Each row comes from the steps of one path. Every step used is in the known rows, and no mark comes twice. Write the path behind each row, first mark first.
In the rows, zero is written as 128.
Known rows
puvuran-fibeb-tubit-lafu: [173 164 114 141  95 107 123 134  93 138 115 123 183 132 131 125 137 105
 154 136 111 100 157  96  94  77  96  42 131 148 187 134 106 115 147 157
 141 149  89 127 171  61 173 123 140]
benu-dalen-fibeb-tubit-luti-rasu: [181 141  95 143  79 109 119 115 151 105 127 120 234  80 144 120 140 133
 103 120  77  97 129 136 132  72 109  83 156 155 149 130 128 119 135 120
 140 169  89 191 146  73 118 152 127]
giru-rasu-puvuran-fibeb-tubit: [213 107 119 153 129  83 123 113 102 148 151 120 177 140 131 138 201 119
 153 154 107 108 138 118 124 120 141  75 159 162 167 150  85 117 116 166
 145 145 110 130 141 134 210 161 158]
dalen-fibeb-tubit-luti-benu-lafu: [159 141 124 161  75  52 101 131 128 143 109 137 178  89 113  91 156 128
 115 142 107  85 105  96  95  63  99 101 148 140 177 131 142 103 146 110
 138 157  88 164 157  94 144 116 100]
lafu-luti-benu: [185 106 139 118 107 108 117 165 117 155  76 134 106 103 161  91 157  96
 149 138 114 127 123 127 129  37 150  95 121 137 153 126 101 102 149 166
 131 154 119 119 161 143  80 160 118]
benu-dalen-fibeb-tubit-luti: [178 163 100 141  66  96 115 107 162 106 146 116 214  84 127 101 146 117
 117 139  88  93 133 125 109  76  88  69 145 166 176 135 133  97 135 112
 129 157  84 181 134  52 133 146 116]
giru-rasu-benu-lafu-dalen-fibeb: [180 126 115  71  73  65 113  97  91 112  61 100 169 120 128 129 152 101
  95 145  87  93  94 114 100 104 123 115 108 127 206 126 134  97 103  99
 133 129 131 118 126  75 109 169 176]
puvuran-benu-dalen-fibeb-tubit-luti: [171 168 124 145  77 100 101  89 141 103 138 116 210  81 129 127 157 120
 120 129  85  97 132 145 112 105 110  61 133 157 167 136 118 125 135 109
 159 175  98 171 155  39 118 136 110]
giru-rasu-puvuran: [225 122 117 123 124 100 132 115 130 109 103 103 141 149 146 126 175 128
 148 149 114 128 127 120 152 121 155  85 143 143 181 153  85  99 127 155
 133 141 131 121 133 131 163 184 156]
luti-fibeb-tubit-lafu: [169 204 123 157 101  95 114 135 125 117 106 138 151 140 129  98 129  90
 130 134 101 128 142 103  91  60  99  89 149 136 206 124 101 101 160 159
 150 137  99 124 172  44 145 141 110]
fibeb-tubit-lafu-giru-puvuran: [136 207 138 147  74  84 156 122 137 114 114  82 151 125 129  90 121 131
 141 147  88 135 136 125  91 112  95  49 114 146 179 123  90  67 162 123
 125 112 103 126 138  70 157 150 151]
benu-dalen-fibeb-tubit-lafu: [181 184 105 129  67 101 130 124 142  84 103 107 223 115 138  95 120 114
 135 138 105  93 132 108 109  68  67  71 121 152 197 126 130 108 132 112
 123 157  88 175 146  39 130 136 156]
puvuran-giru-rasu-benu-dalen-fibeb: [183 150  68  83  31  94 112  97 141  95 112  93 182 116 111 108 138 104
 140 151 104  98 111 132 121  74 125  95 113 165 174 148 115 125  90 111
 113 133 126 152 131  62 117 173 187]
fibeb-tubit-lafu-luti: [176 184 134 130  94 106 131 160 127 130  94 123 140 121 156  84 142  95
 142 123 134 114 154 124 122  59 110  77 132 137 174 123 104 114 158 151
 146 129  87 123 150  98 110 160 116]
tubit-luti-dalen-benu-lafu-giru: [141 218 123 144  59 107 150 115 144 116  92 146 135 114 101  97 137 147
 133 112  68 121 120 143 102 130  97  48 127 149 153 130 172  86 163 123
  87 125 150 134 168  98 106 184 153]
giru-rasu-benu-lafu-luti: [182 153 113 111  68  82 108 135 108 131  72 119  92 141 130  97 152  91
 109 124 115  98 119 125 126  78 156 120 111 117 166 136 111 114 116 128
 117 119 110 109 141 114  91 187 151]
dalen-fibeb-tubit: [184 128 114 166 111  92 118 107 135 104 124 100 183  95 145 106 131  97
 170 139 116  99 128 105 101  69 135  74 135 144 182 128 113 108 135 136
 140 161 106 133 144  73 162 134 114]
fibeb-tubit-luti-rasu-benu-lafu: [159 164 128 158  77  86 131 132 100 133 118 121 162 109 110 118 125 130
  68 121  82  92 136 132  89  70 135 113 143 105 159 136 118 118 141 113
 150 137  96 159 167  98  83 144 129]
luti-rasu-puvuran-dalen-benu: [218 185 168 147 123 153 177 135 120 108  79 122 182 119 145 143 150 160
 165 121  84 113 116 157 138 122 173  60 133 132 113 148  97 149 145 153
 169 188 151 158 186 140 116 142 169]
lafu-dalen: [182 114 134  90 122 125 138 125 100 117  91 100 150 109 173 126 142 104
 128 153  87 131 136 125 103  87 132  59 110 148 194 129 118  82 136 137
 140 138 136 107 149  75  93 169 142]
lafu-dalen-fibeb-tubit-luti-benu: [164 103 150 107 103  63 118 123 113 149 116 126 195  69 131 107 168 116
  99 150  76 112 106 128  90  73  84  88 156 158 189 119 134  76 150 129
 173 152 107 147 135 108 113 134 102]
giru-rasu-puvuran-luti: [230 131 136 117 135 104 124 110 147 134 101 125 144 160 134 146 183 115
 154 127 120 132 146 135 174 126 172  70 146 151 191 152  70  97 129 167
 153 143 124  93 129 123 141 183 151]
fibeb-tubit: [172 137 125 166 117 103 132 127 121 110 131 108 152 114 156 104 136 100
 146 140 110 106 145 111 102  67 135  75 133 143 177 134 100  89 143 141
 134 144 108 123 154  87 137 136 116]
tubit-luti-benu-lafu-dalen-fibeb: [168 118 135  83  79  82 109 132 108 147  65 132 177  86 131 113 162 132
  93 154  84 112  97 111  98  88  90  85 125 148 189 129 155  99 139 110
 145 153 116 148 149  81 102 147 128]
lafu-luti-fibeb: [188 162 119 134 108 122  97 144 132 149  98 149 103 113 150 105 153  66
 150 129 104 143 136 128 115  52 159  93 131 141 166 125  99 125 149 187
 140 148 125 106 160  73 114 189  95]
rasu-benu-lafu-luti-fibeb-tubit: [160 186 147 168  89  76 106 145 104 160 115 155 114 112 110  91 139  63
 100 136  99  97 125 133  58  37 138 146 130 114 167 118 112 127 138 144
 144 125 108 124 164  88  89 170 111]
luti-dalen-benu-lafu-giru-puvuran: [144 213 128 167  77 103 155 121 119 112  91 115 116 121 107  91 100 148
 165 129  65 126 113 139  91 130 131  55 108 145 141 118 143  82 142 115
  73 126 159 123 156 100 139 174 178]
fibeb-tubit-lafu-dalen: [163 161 149 101 110 102 149 140  98 115  92 107 180 121 162 108 136 109
 108 144  96 123 145 122  92  83  76  65 127 143 208 124 115  79 148 125
 157 124 106 121 150  70 106 145 141]
giru-puvuran-luti: [188 162 132 140 118 120 117 123 127 138 107 109 121 131 121 130 115 102
 162 126  97 133 160 122 125  90 182  41 118 144 172 132  67  90 142 150
 145 151 110  90 134  51 133 153 128]
rasu-benu-lafu-dalen: [163 138 149  86  89 104 142 128  74 124  77 103 146 114 131 126 124 102
  84 154  77 104 121 125  60  78 121  93  90 118 199 130 133  91 126 104
 135 122 136 120 159  76  58 167 171]
tubit-lafu: [181 182 116 107  83 126 134 138 117  98  72 103 146 144 142 118 118 115
 150 135 117 123 147 100 117  78 110  52 114 130 195 138 104 102 155 148
 132 142 111 122 161  52 121 148 143]
puvuran-lafu: [195 150 115 136 117 141 128 126 107 113 108 109 150 115 173 113 131 106
 141 139 130 134 152 107 112  83 185  58 100 118 169 135 105 142 149 156
 137 162 114 104 171  24 119 145 112]
rasu-benu: [178 141 132 120  86 113 138 116  95 103 105  98 138 118 118 126 112  93
 131 141  93 107 132 120  82  65 155  80 107 111 188 130  96  94 140 142
 136 142 131 123 160  92  82 158 147]
fibeb-tubit-luti: [165 164 121 156  93  99 124 123 136 122 147 117 152 106 132 101 147 112
 123 134  98 109 152 118 105  81 126  60 154 148 177 143 105  91 159 138
 147 139  94 140 147  79 133 146  92]
dalen-benu-lafu: [183 199 120 162  83 113 115 131 126 103  72 115 126 139 142  97 120 115
 151 131 102  96 129 112 110 105 145  53 113 124 151 140 131 124 135 128
 102 155 128 137 163  77 124 148 154]
luti-dalen: [179 119 117 133 119 134 145 132  97 107 108 126 135 113 128 115 115 114
 165 127  99 125 141 109 108  63 128  80 125 143 187 126 130  80 147 150
 105 143 145 111 173  89 116 165 130]
rasu-benu-lafu-dalen-fibeb-tubit: [161 132 153 121  89  69 128 106  84 123 103 105 198  87 124 118 131  98
  92 156  88  80 103 122  50  74 103 109 111 121 202 114 139 104 117  91
 149 134 116 134 144  75  92 146 159]
tubit-luti-rasu-puvuran-benu: [212 149 158 129 128 140 131 117 109 129 106 113 172 107 140 168 171 156
 121 126  90 146 138 163 151 131 185  65 142 122 138 152  82 155 157 163
 192 177 137 143 185 111 105 177 127]

Write each row's path
[181 210 145 139  96 134 152 124 130  95  79 118 145 124 139 107 138 119
 179 122  90  96 126 125 116 110 153  36 118 145 146 145 114 114 144 135
 139 175 133 138 178  80 123 117 139] | puvuran-dalen-benu
[194 135 148 119 113 126 135 121 106 136  84 122 159 124 117 166 116  96
 117 100  88 117 144 143 128  59 194  87 121 108 166 127  81 110 137 164
 168 158 120 103 169  93  49 158 152] | puvuran-luti-rasu-benu
[172 181 124 144  96 102 141 136 121 101 104 108 161 136 141 101 123 107
 137 134 117 109 152 104 105  68 100  65 133 132 197 131 105  92 156 136
 141 139  95 130 160  69 137 133 126] | fibeb-tubit-lafu
[178 162 135 168 120  99  99 145 133 157 127 152 121 108 152  89 158  63
 139 131 107 131 139 133  99  43 147 113 150 146 159 123  96 121 154 176
 152 140 106 114 155  86 125 169  85] | lafu-luti-fibeb-tubit
[182 166 129 132 100 121 138 168 118 130  80 127 159 120 171 100 133 111
 127 107 122 124 153 134 143  53 128  97 141 125 144 115 101 136 157 158
 158 139  88 127 162 112  96 159 126] | fibeb-tubit-lafu-luti-rasu
[188 163 146 112 107 122 128 120 111 110  77 109 148 115 167 107 136 106
 134 136  71 124 125 143 107 108 138  32 123 139 163 125 119  95 141 145
 142 148 145 119 145  94  89 169 161] | lafu-dalen-benu
[182 137 103 153  89  99 124 110 144  97 130 107 211  91 150  98 131 106
 148 145 100  88 125 119 106  64 103  80 124 159 180 127 127 104 117 109
 118 163 100 170 141  58 133 138 142] | benu-dalen-fibeb-tubit
[217 119 166 140 147 147 136 120  93 122  89 102 169 119 165 171 157 142
 146 134 100 140 131 160 144 120 200  79 121 113 136 145  73 155 139 159
 179 181 151 126 192 118 103 164 150] | luti-rasu-puvuran-benu
[176 147 130 136  77  85 124 101 114 122 129 110 204  79 103 135 126 116
 103 115  78  94 125 135  93  63 146 101 157 113 162 119 111 120 147 137
 175 156  98 161 151  93 109 152 115] | dalen-fibeb-tubit-luti-rasu-benu
[177 125 164  89 111 122 143 133  80 151  52 128 171 121 138 165 125 109
  74 116  76 115 137 150 107  77 160  99 106 115 180 120 113 111 123 124
 167 138 127  99 168  80  23 164 174] | puvuran-luti-rasu-benu-lafu-dalen
[176 106 138 120 125  95 127 108 113 119 114  97 202  81 164 113 148 100
 136 149  95 108 119 122  88  82 117  79 130 153 193 116 128  93 130 123
 158 145 115 123 136  74 132 147 127] | lafu-dalen-fibeb-tubit
[184 133 104 101  59  96 110 121 142 119  99 129 189  85 119 109 149 127
 114 149  74 104 111 116 120  64  89  75 131 159 178 134 138  89 140 123
 124 173 104 181 146  84  97 141 132] | tubit-luti-benu-dalen-fibeb
[167 162 173 142 109 114 151 104 125 127  85 102 154 122 148 155 176 151
 148 158 107 130 111 160 112 166 151  68  87 132 157 154 109 126 135 122
 137 145 157 126 187  95 110 173 175] | rasu-puvuran-benu-lafu-giru
[147 185 125 129  65  83 149 106 159 100  96  98 205 108 141 114 142 120
 160 135 113 114 116 119 100 103  78  61 118 152 198 121 123  94 151 133
 134 135 106 134 148  58 147 147 151] | dalen-fibeb-tubit-lafu-giru
[168 118 125 143  96  94 119 153 107 133  64 127 120 125 140 102 136 120
 130 153 108 105 114  97 104  56 127 100 107 129 175 142 124  97 136 120
 106 157 119 135 177 100 105 124 139] | luti-benu-lafu
[169 128 129 105 111 115 130 136  97 124  67 108 146 120 171 121 140 114
 113 154  95 118 129 114  97  92 116  72  98 138 189 136 135  98 128 108
 121 129 134 116 156  62  99 160 150] | benu-lafu-dalen
[169 224 138 154  84 126 144 135 130  99  65 126 138 133 139 102 137 132
 161 126 102  81 124 113 110 115 135  49 103 139 146 152 133 125 137 109
 120 166 132 143 187  63 122 109 147] | puvuran-dalen-benu-lafu
[228 160 150 104 109 148 154 172 113 138  63 125 166 128 155 133 150 138
 138 124 123 145 140 148 159  86 152  84 126 120 139 132  92 153 156 177
 164 147 119 136 165 135  93 204 159] | tubit-lafu-luti-rasu-puvuran
[138 231 147 138  66 115 170 117 150 104  59 117 145 126 144 109 154 139
 161 130  88  94 106 137 102 143 124  40  90 153 142 153 139 110 144 103
 110 150 144 139 187  71 114 126 174] | puvuran-dalen-benu-lafu-giru
[153 143 113  96  66  77 147  87 129 102  92  88 132 133 126 125 158 108
 121 135  79 122 109 141 116 112 143  87 111 133 188 137  95  64 129 140
 115 114 138 106 134 113 102 183 180] | lafu-giru-rasu-benu
[180 123 124 100  95 114 119 118 111 119  61 106 182 100 162 123 143 108
 128 151 106 105 111 106  93  98 114  78  99 141 194 128 149 116 122 106
 128 146 130 127 149  47 123 155 148] | benu-lafu-dalen-fibeb
[226 132 125 112 105 105 109  86 133  90  98 101 200 129 148 154 183 132
 146 146 101 113 105 151 164 149 142  87 123 152 169 150  97 131 104 123
 145 177 139 154 145  87 143 171 177] | giru-rasu-puvuran-benu-dalen-fibeb
[149 194 130 154  77 115 155 118 130 105  75 130 136 123 124 101 124 136
 162 117  79 119 110 137 102 117 113  61 108 144 151 123 166  87 142 130
  74 132 163 122 178 108 106 173 178] | luti-dalen-benu-lafu-giru
[177 187 110 131  90 112  96 116 139 133 120 145 126 117 115 117 150  93
 121 134  80 143 142 117  96  78 133  73 151 144 188 139 106 104 166 171
 148 145 119 129 163  40 134 170  87] | tubit-luti-fibeb
[158 209 125 189  87  92 126 131 124 124 126 152 143 118  95  72 125 132
 126 111  87  94 139 121  99  93  98  72 164 140 156 127 162  91 154 121
 108 137 124 146 166 103 134 151 117] | fibeb-tubit-luti-dalen-benu-lafu
[192 138  92 117  80 125 121 110 143  91  98 105 198 101 148 124 129 108
 153 144  95 101 124 111 122  78 116  65 106 156 180 133 127 111 121 122
 107 169 116 161 145  47 121 156 154] | benu-dalen-fibeb
[193 131 125 110 105  91 155  99 153 111 100  93 154 138 149 137 198 138
 153 153  99 145 111 144 147 150 142  77 128 159 174 149  89  82 134 152
 121 121 147 116 134 142 150 201 180] | lafu-giru-rasu-puvuran
[165 124 133 136 109  85 121 120 111 124  95 111 198  90 161 110 145 108
 122 153 108  91 112 110  83  87 101  92 116 148 192 124 148 107 119  95
 138 140 111 133 142  55 135 144 136] | benu-lafu-dalen-fibeb-tubit
[196 156 118  81  53 105 116 160 135 126  52 136 182 104 142  92 140 111
 133 137 108 106 109 121 138  42  75  92 111 149 176 118 135 114 139 138
 124 167 101 166 151  96  73 153 159] | tubit-lafu-luti-benu-dalen-fibeb
[202 145 127 131 102 141 146 136 130 138 130 103 153 116 135 127 147 133
 187 172 134 136 138 137 116  89 154  56 122 156 159 162  88 142 134 154
 137 132 145 128 160  97 143 188 158] | rasu-puvuran-giru
[170 158 138 120  78  91 134 182 124 136  90 142 165 115 153  64 144 112
 108 138 105 102 131 134 124  31  67 102 126 149 166 120 116  93 142 129
 127 142  82 162 154 126  66 144 146] | fibeb-tubit-lafu-luti-benu-dalen
[175 166 142 176 137  97 101 118 142 151 130 158 146 130 128 126 149  65
 142 121 100 128 154 127 108  54 150  91 156 150 191 128  84 100 152 177
 168 147 102  89 158  53 127 143  89] | puvuran-luti-fibeb-tubit
[171 126 129 146  89  59 107 121 133 135 128 129 180  80 114  95 157 119
 128 142  97 101 113 111 102  56 111  90 161 146 178 127 122  93 157 140
 154 167  94 155 146 107 142 121  89] | dalen-fibeb-tubit-luti-benu
[170 143 118 157 110 107 130 133 128 125 130 118 169 102 150 115 144 128
 108 117  90 123 148 131 124  73 144  78 164 134 148 137 101 106 157 147
 156 147  95 149 159  95 122 148 102] | fibeb-tubit-luti-rasu
[174 150 103 118  70  77 115 114 101 104  78 106 115 154 122 110 134 102
 108 134 101  95 120 104 112  90 141 113 113 114 190 143 112  95 116 113
 108 125 122 117 150  91 115 160 167] | giru-rasu-benu-lafu
[173 116 119 163 117 102 133 111 111 110 134 122 185  89 120 108 119 110
 182 124 105 104 123 107 100  53 119  99 143 151 189 111 141  91 137 138
 122 155 122 127 157  86 151 144 110] | luti-dalen-fibeb-tubit
[139 164 144 135  90 113 130 105 123 113  71  98 137 122 161 140 155 122
 146 136 103 123 119 143 111 143 147  62  78 137 165 146 116 114 141 113
 121 147 144 109 189  53 102 147 153] | puvuran-benu-lafu-giru
[192 131 137  96 129 146 133 127  85 123  97 109 164 101 193 117 145 107
 110 149 108 143 144 124 104  93 168  55  97 128 179 124 117 129 141 149
 156 149 125  93 160  24  90 162 125] | puvuran-lafu-dalen
[189 162 124 129  92 113 121 152 133 124  73 122 195 102 162 108 136 108
 148 106 129 114 133 131 146  58 128  96 141 128 148 107 113 147 149 158
 163 153  84 140 155 100 123 156 124] | dalen-fibeb-tubit-lafu-luti-rasu
[175 139  68 113  80 109 112 122 142 117 104  96 117 143 156 101 152 110
 170 142 134 133 142 115 150  85 156  72 130 167 163 158  92 116 114 140
 114 120 129 103 143  68 162 167 141] | puvuran-giru-rasu
[161  96 147  99 106 101 131 157  83 142  56 124 137 116 162 105 146 123
 100 165  86 117 112 112  95  66 104  95 107 139 186 130 139  85 128 114
 126 140 132 123 163 101  80 142 155] | luti-benu-lafu-dalen
[184 135 111 131  97 124 120 147 115 136  74 144 142  96 127 104 123 107
 176 120 128 107 118 111 118  62 132 109 110 142 165 116 170 132 132 129
 100 148 127 120 161  84 116 184 123] | benu-lafu-luti-dalen-fibeb
[167 160 131 130  74 102 132 124  92 114  85 105 127 127 114 119 110 103
 116 144  98  90 127 108  72  68 146  93  92 107 189 136 120 107 130 114
 117 134 124 130 169  73  86 153 160] | rasu-benu-lafu
[162 180 130 138  87  98 140 107 154 115 131 122 196  83 114 114 164 124
 152 128 108  86 125 115  96  98 112  66 145 164 179 146 124 114 155 119
 172 168  92 156 160  47 163 105  89] | puvuran-dalen-fibeb-tubit-luti
[170 138 108 109  68 105 122 142 130 127 108 135 155 106 126  97 148 129
  94 147  71 113 128 125 121  59  92  70 130 155 174 142 122  76 148 128
 119 157 107 171 157  97  75 145 136] | tubit-luti-benu-dalen
